Each row comes from the steps of one path. Every step used is in the known rows, and no mark comes twice. Write the path behind each row, first mark first.
Known rows
rutov-kulum: [ 0.18  0.06  0.65  0.32 -0.12 -0.14  0.04  0.06  0.05 -0.26  0.10 -0.06
  0.02  0.03  0.11  0.17 -0.20 -0.26 -0.06 -0.18  0.26 -0.03 -0.14]
gedusik-ruviv-fube-venozev-rutov: [-0.22  0.09  0.47 -0.06 -0.43 -0.14 -0.09  0.05  0.08 -0.38  0.12 -0.08
  0.06 -0.01  0.26 -0.10  0.10 -0.19  0.10 -0.04  0.18 -0.38 -0.25]
kulum-muna-ruviv: [ 0.06 -0.14  0.45  0.34 -0.12 -0.16 -0.40 -0.07  0.30 -0.17  0.03 -0.10
 -0.17  0.00  0.12 -0.15 -0.25 -0.04  0.10 -0.14  0.26 -0.16 -0.12]
melitep-gedusik: [ 0.28  0.02  0.39  0.32  0.11 -0.10 -0.27  0.03  0.14 -0.09 -0.01  0.10
  0.03 -0.12  0.09 -0.17 -0.34 -0.06 -0.06 -0.24  0.26 -0.07 -0.25]
ruviv-fube-venozev-rutov-kulum-gedusik: [ 0.01  0.04  0.48  0.27  0.11 -0.16 -0.01  0.24  0.04 -0.32  0.03 -0.03
  0.11  0.06  0.30  0.17 -0.09 -0.11 -0.06 -0.11  0.18 -0.21 -0.13]
gedusik-ruviv-fube: [ 0.26  0.19  0.29 -0.11 -0.39 -0.10 -0.06  0.07  0.19 -0.41 -0.03 -0.06
  0.01 -0.11  0.08 -0.24 -0.44 -0.30  0.12 -0.10  0.20 -0.20 -0.13]
kulum-gedusik-ruviv-fube-venozev-rutov-melitep: [-0.23  0.13  0.45  0.03 -0.17 -0.11  0.10  0.11  0.24 -0.37  0.18 -0.22
  0.07  0.07  0.25  0.08 -0.13  0.07 -0.23 -0.07  0.12 -0.31 -0.19]
muna-ruviv-rutov-melitep-fube-venozev: [ 0.08 -0.25  0.53  0.07 -0.02 -0.09 -0.02  0.05  0.11 -0.29  0.22  0.01
 -0.02  0.12  0.10  0.24 -0.32 -0.10 -0.25 -0.15  0.18 -0.15 -0.24]
ruviv-fube: [ 0.26  0.22  0.35  0.16 -0.32 -0.08 -0.20  0.17  0.26 -0.45 -0.04 -0.07
  0.11 -0.11  0.11 -0.20 -0.35 -0.21 -0.05 -0.10  0.23 -0.07 -0.18]
ruviv-fube-venozev: [ 0.13  0.08  0.44 -0.06 -0.15 -0.14 -0.14  0.04  0.05 -0.41  0.02 -0.05
  0.06  0.01  0.21  0.07 -0.31 -0.35 -0.01 -0.08  0.20 -0.19 -0.27]
fube-venozev-gedusik-ruviv-rutov: [-0.10 -0.01  0.41  0.18 -0.30 -0.06  0.14  0.18  0.17 -0.34  0.27  0.12
  0.01 -0.11  0.02 -0.19  0.04 -0.02  0.08 -0.12  0.14 -0.34 -0.18]
venozev-rutov-kulum-gedusik: [ 0.02  0.05  0.52  0.42  0.11 -0.16 -0.01  0.24  0.02 -0.24  0.02 -0.01
  0.12  0.03  0.24  0.13 -0.13 -0.02 -0.08 -0.15  0.21 -0.18 -0.11]
melitep-fube-venozev-muna-ruviv-rutov: [ 0.08 -0.09  0.55  0.46 -0.18 -0.08 -0.13  0.05  0.32 -0.35  0.25  0.12
 -0.09  0.08 -0.08 -0.22  0.10 -0.03 -0.07 -0.15  0.22 -0.13 -0.13]
muna-ruviv-rutov-melitep-fube: [ 0.17 -0.24  0.47  0.35 -0.12  0.00  0.01  0.22  0.33 -0.27  0.26  0.04
  0.01  0.03 -0.06  0.06 -0.36  0.15 -0.41 -0.21  0.21  0.00 -0.14]
melitep-muna-ruviv: [ 0.29 -0.19  0.62  0.13 -0.18 -0.17 -0.47 -0.21  0.27 -0.18 -0.07 -0.05
 -0.16  0.08 -0.06 -0.09 -0.29 -0.02  0.10 -0.18  0.29 -0.01 -0.16]
venozev-gedusik-ruviv: [ 0.00  0.01  0.38 -0.04 -0.24 -0.09 -0.12  0.07  0.03 -0.16  0.01  0.00
  0.02 -0.14  0.04 -0.19 -0.40 -0.11  0.35 -0.16  0.19 -0.32 -0.22]
ruviv-rutov-kulum-gedusik: [ 0.14  0.04  0.49  0.51  0.16 -0.14  0.12  0.28  0.08 -0.29  0.08  0.08
  0.10  0.01  0.15  0.13 -0.16 -0.01 -0.17 -0.17  0.19 -0.13 -0.06]
muna-ruviv-fube: [ 0.42  0.09  0.42  0.16 -0.33 -0.11 -0.33 -0.04  0.40 -0.43 -0.07 -0.14
 -0.03 -0.01  0.13 -0.28 -0.31 -0.20  0.00 -0.11  0.26 -0.08 -0.15]
fube-venozev: [ 0.05  0.01  0.55  0.06 -0.08 -0.18 -0.12 -0.03 -0.10 -0.28  0.03 -0.01
  0.06  0.02  0.18  0.16 -0.36 -0.28  0.00 -0.12  0.22 -0.21 -0.28]
kulum-muna-ruviv-fube-venozev: [ 0.08 -0.04  0.41 -0.06 -0.11 -0.15 -0.26 -0.03  0.16 -0.37  0.04 -0.10
 -0.08  0.05  0.24  0.04 -0.24 -0.32  0.07 -0.06  0.20 -0.22 -0.23]
kulum-gedusik: [ 0.17  0.08  0.40  0.43  0.15 -0.17 -0.15  0.23  0.00 -0.22 -0.12  0.04
  0.17 -0.05  0.15  0.01 -0.51  0.03 -0.08 -0.17  0.21 -0.15 -0.13]
fube-venozev-muna-ruviv: [ 0.16  0.00  0.63  0.27 -0.05 -0.19 -0.48 -0.26  0.18 -0.24 -0.04 -0.08
 -0.14  0.18  0.01 -0.18 -0.20 -0.22  0.20 -0.14  0.27 -0.12 -0.19]
muna-ruviv-fube-venozev-rutov-kulum-gedusik: [ 0.09 -0.02  0.52  0.27  0.11 -0.18 -0.08  0.14  0.11 -0.31  0.01 -0.06
  0.04  0.11  0.31  0.13 -0.07 -0.11 -0.02 -0.11  0.19 -0.21 -0.12]
venozev-rutov: [-0.20  0.13  0.55  0.35 -0.43 -0.13 -0.17  0.12  0.12 -0.28  0.09 -0.06
  0.14 -0.07  0.16 -0.18  0.07  0.04 -0.02 -0.12  0.24 -0.25 -0.22]
kulum-muna-ruviv-fube-venozev-gedusik: [-0.16 -0.11  0.38  0.07 -0.01 -0.03 -0.45  0.22  0.27 -0.28  0.06 -0.05
  0.04 -0.06  0.22 -0.06 -0.06 -0.06  0.25 -0.08  0.19 -0.25 -0.35]
muna-ruviv-fube-venozev-gedusik: [-0.01 -0.06  0.46  0.06 -0.06 -0.04 -0.43  0.15  0.25 -0.31  0.02 -0.06
  0.08 -0.03  0.20 -0.08 -0.11 -0.09  0.22 -0.10  0.21 -0.23 -0.37]

Which path is each row?
[ 0.31  0.17  0.43  0.21 -0.25 -0.10 -0.43 -0.04  0.40 -0.43 -0.07 -0.10
 -0.05  0.04  0.04 -0.35 -0.22 -0.24  0.10 -0.10  0.26 -0.05 -0.15]	venozev-muna-ruviv-fube
[ 0.18  0.02  0.41  0.01 -0.02 -0.20  0.14  0.03 -0.09 -0.19 -0.02  0.00
 -0.03 -0.02  0.11  0.04 -0.52 -0.23  0.18 -0.17  0.17 -0.28 -0.06]	rutov-kulum-gedusik-ruviv
[-0.16  0.06  0.46  0.17 -0.19 -0.04  0.26  0.16  0.31 -0.36  0.32 -0.10
  0.03 -0.01  0.07  0.02 -0.13  0.13 -0.26 -0.12  0.11 -0.27 -0.18]	fube-venozev-gedusik-ruviv-rutov-melitep
[-0.04  0.01  0.57  0.00 -0.18 -0.14  0.07  0.01  0.08 -0.29  0.20 -0.06
 -0.05  0.06  0.26  0.12  0.16 -0.32  0.06 -0.11  0.20 -0.24 -0.20]	melitep-gedusik-ruviv-fube-venozev-rutov-kulum
[-0.19 -0.08  0.47  0.00 -0.15 -0.03 -0.07  0.18  0.32 -0.23  0.21  0.03
 -0.03 -0.01 -0.18  0.07 -0.11  0.22 -0.09 -0.15  0.16 -0.04 -0.20]	venozev-gedusik-ruviv-rutov-melitep-muna
[-0.23 -0.03  0.48 -0.25 -0.23 -0.09 -0.13  0.07  0.24 -0.28  0.15 -0.08
 -0.05  0.06 -0.05  0.14 -0.10  0.06 -0.05 -0.10  0.16 -0.10 -0.22]	gedusik-ruviv-fube-venozev-rutov-melitep-muna
[ 0.21 -0.03  0.52  0.52  0.15 -0.16  0.06  0.19  0.15 -0.28  0.07  0.03
  0.03  0.05  0.17  0.09 -0.13 -0.01 -0.14 -0.17  0.20 -0.13 -0.04]	muna-ruviv-rutov-kulum-gedusik
[-0.02 -0.08  0.45  0.54 -0.26 -0.09 -0.07  0.11  0.41 -0.33  0.26  0.05
 -0.11 -0.05  0.04 -0.24  0.12  0.09 -0.11 -0.13  0.21 -0.19 -0.07]	kulum-muna-ruviv-rutov
[-0.13 -0.05  0.50  0.15 -0.01 -0.05 -0.34  0.20  0.08 -0.22  0.04  0.01
  0.15 -0.07  0.17  0.02 -0.15 -0.04  0.19 -0.13  0.21 -0.23 -0.39]	fube-venozev-gedusik
[-0.11 -0.05  0.48 -0.01 -0.19 -0.07  0.01  0.11  0.28 -0.25  0.20  0.02
 -0.06  0.01 -0.19  0.10 -0.18  0.16 -0.16 -0.15  0.16 -0.03 -0.15]	gedusik-ruviv-rutov-melitep-muna
[ 0.23 -0.01  0.49 -0.06 -0.16 -0.17 -0.23 -0.10  0.14 -0.41 -0.01 -0.11
 -0.03  0.08  0.23  0.02 -0.28 -0.35  0.04 -0.08  0.21 -0.20 -0.25]	muna-ruviv-fube-venozev
[ 0.18  0.03  0.34 -0.07 -0.06 -0.12  0.05 -0.09  0.10 -0.11  0.06 -0.02
 -0.08 -0.08  0.06 -0.13 -0.51 -0.11  0.05 -0.20  0.17 -0.25 -0.16]	rutov-melitep-gedusik-ruviv
[ 0.19  0.05  0.31  0.17 -0.26 -0.09 -0.37  0.06  0.43 -0.39 -0.01 -0.13
 -0.08 -0.04  0.15 -0.25 -0.23 -0.17  0.06 -0.08  0.23 -0.11 -0.13]	kulum-muna-ruviv-fube
[-0.06  0.09  0.57  0.39 -0.12 -0.08  0.07  0.02  0.42 -0.39  0.28 -0.14
 -0.04  0.12  0.03 -0.03 -0.04  0.12 -0.34 -0.12  0.16 -0.14 -0.14]	fube-venozev-muna-ruviv-rutov-melitep
[ 0.15 -0.01  0.55  0.27 -0.15 -0.10  0.28  0.07  0.15 -0.28  0.28  0.08
 -0.08 -0.01  0.06  0.03  0.05 -0.21 -0.06 -0.18  0.20 -0.15 -0.08]	melitep-gedusik-ruviv-rutov-kulum
[ 0.04  0.08  0.42  0.27 -0.40 -0.10  0.24  0.11  0.16 -0.35  0.23  0.11
 -0.01 -0.12 -0.03 -0.23 -0.09 -0.05 -0.04 -0.14  0.17 -0.28 -0.08]	gedusik-ruviv-rutov
[-0.09  0.24  0.44  0.02 -0.05 -0.12 -0.30  0.02  0.03 -0.34  0.02  0.03
 -0.01  0.08 -0.05 -0.14 -0.21 -0.39  0.27 -0.09  0.20 -0.15 -0.23]	gedusik-ruviv-fube-venozev-muna
[-0.02  0.03  0.44  0.22  0.11 -0.08 -0.13  0.04  0.26 -0.14  0.16 -0.04
  0.03 -0.02  0.21 -0.04 -0.10  0.08 -0.24 -0.18  0.19 -0.17 -0.28]	fube-venozev-rutov-melitep-gedusik
[-0.08  0.03  0.62  0.01 -0.29 -0.15  0.11  0.03  0.05 -0.35  0.20 -0.10
 -0.03  0.08  0.25  0.15  0.14 -0.33  0.06 -0.09  0.20 -0.25 -0.18]	gedusik-ruviv-fube-venozev-rutov-kulum
[-0.05 -0.13  0.46 -0.04 -0.04 -0.03 -0.48  0.15  0.25 -0.28  0.02 -0.03
  0.05 -0.02  0.13 -0.03 -0.08 -0.06  0.25 -0.10  0.21 -0.18 -0.38]	melitep-muna-ruviv-fube-venozev-gedusik
[ 0.06  0.06  0.55  0.45 -0.22 -0.07  0.13  0.05  0.47 -0.39  0.26 -0.16
 -0.01  0.05  0.06 -0.06 -0.12  0.20 -0.42 -0.15  0.17 -0.13 -0.11]	muna-ruviv-rutov-melitep
[ 0.20 -0.02  0.55  0.54 -0.33 -0.11 -0.03  0.01  0.37 -0.38  0.19  0.03
 -0.05 -0.02  0.02 -0.27  0.05  0.06 -0.15 -0.15  0.23 -0.16 -0.10]	muna-ruviv-rutov
[ 0.19  0.02  0.45  0.01 -0.35 -0.08 -0.34 -0.01  0.50 -0.42  0.01 -0.17
 -0.07  0.05  0.07 -0.20 -0.10 -0.04 -0.04 -0.08  0.23 -0.06 -0.17]	venozev-rutov-melitep-muna-ruviv-fube
[ 0.27  0.17  0.23 -0.07 -0.21 -0.12 -0.07  0.14  0.16 -0.39 -0.08 -0.04
  0.04 -0.10  0.12 -0.20 -0.49 -0.24  0.11 -0.09  0.17 -0.22 -0.10]	kulum-gedusik-ruviv-fube
[-0.27  0.12  0.57  0.19 -0.22 -0.11  0.05  0.08  0.21 -0.33  0.21 -0.22
  0.10  0.07  0.22  0.12 -0.08  0.10 -0.31 -0.10  0.16 -0.24 -0.24]	fube-venozev-rutov-melitep
[-0.33 -0.06  0.34  0.29 -0.10 -0.09  0.09  0.29  0.17 -0.22  0.32  0.05
 -0.13 -0.09  0.09  0.08  0.05 -0.11  0.03 -0.12  0.17 -0.20 -0.06]	gedusik-ruviv-rutov-kulum-muna
[-0.08  0.00  0.42  0.06 -0.05 -0.02 -0.36  0.25  0.18 -0.31  0.03 -0.02
  0.15 -0.08  0.19 -0.04 -0.14 -0.10  0.19 -0.10  0.20 -0.23 -0.38]	ruviv-fube-venozev-gedusik
[ 0.15  0.16  0.25 -0.12 -0.29 -0.06 -0.06  0.07  0.32 -0.36  0.06 -0.08
 -0.01 -0.10  0.14 -0.28 -0.24 -0.17  0.03 -0.10  0.17 -0.23 -0.17]	venozev-rutov-melitep-gedusik-ruviv-fube
[-0.08  0.21  0.45  0.05  0.10 -0.13 -0.23  0.06  0.00 -0.33  0.02  0.04
 -0.02  0.13  0.00 -0.03 -0.18 -0.41  0.26 -0.09  0.18 -0.15 -0.19]	rutov-kulum-gedusik-ruviv-fube-venozev-muna
[ 0.13 -0.13  0.68  0.38 -0.08 -0.10  0.06  0.05  0.21 -0.33  0.30  0.05
 -0.12  0.16  0.02  0.11  0.15 -0.22 -0.09 -0.16  0.23 -0.05 -0.11]	melitep-fube-venozev-muna-ruviv-rutov-kulum
[-0.24  0.14  0.49 -0.01 -0.30 -0.10  0.10  0.07  0.25 -0.38  0.21 -0.24
  0.05  0.05  0.22  0.05 -0.10  0.02 -0.22 -0.07  0.14 -0.29 -0.21]	gedusik-ruviv-fube-venozev-rutov-melitep
[ 0.10  0.01  0.44  0.33  0.20 -0.06 -0.13 -0.01  0.38 -0.19  0.21  0.03
 -0.08  0.04  0.07 -0.13 -0.05  0.08 -0.24 -0.20  0.19 -0.10 -0.23]	fube-venozev-muna-ruviv-rutov-melitep-gedusik
[ 0.04 -0.19  0.51  0.00  0.02 -0.10 -0.04  0.10 -0.02 -0.25  0.16  0.01
  0.05  0.08  0.11  0.32 -0.47 -0.16 -0.21 -0.15  0.19 -0.12 -0.28]	rutov-melitep-fube-venozev
[-0.44 -0.02  0.41  0.33 -0.11 -0.10 -0.11  0.30  0.15 -0.18  0.25 -0.03
 -0.06 -0.07  0.18  0.11  0.12 -0.07  0.04 -0.11  0.21 -0.18 -0.13]	venozev-rutov-kulum-muna
[ 0.30  0.01  0.43  0.01 -0.27 -0.09 -0.34 -0.03  0.48 -0.41 -0.03 -0.15
 -0.08  0.04  0.04 -0.16 -0.28 -0.09 -0.05 -0.10  0.23  0.00 -0.16]	rutov-melitep-muna-ruviv-fube
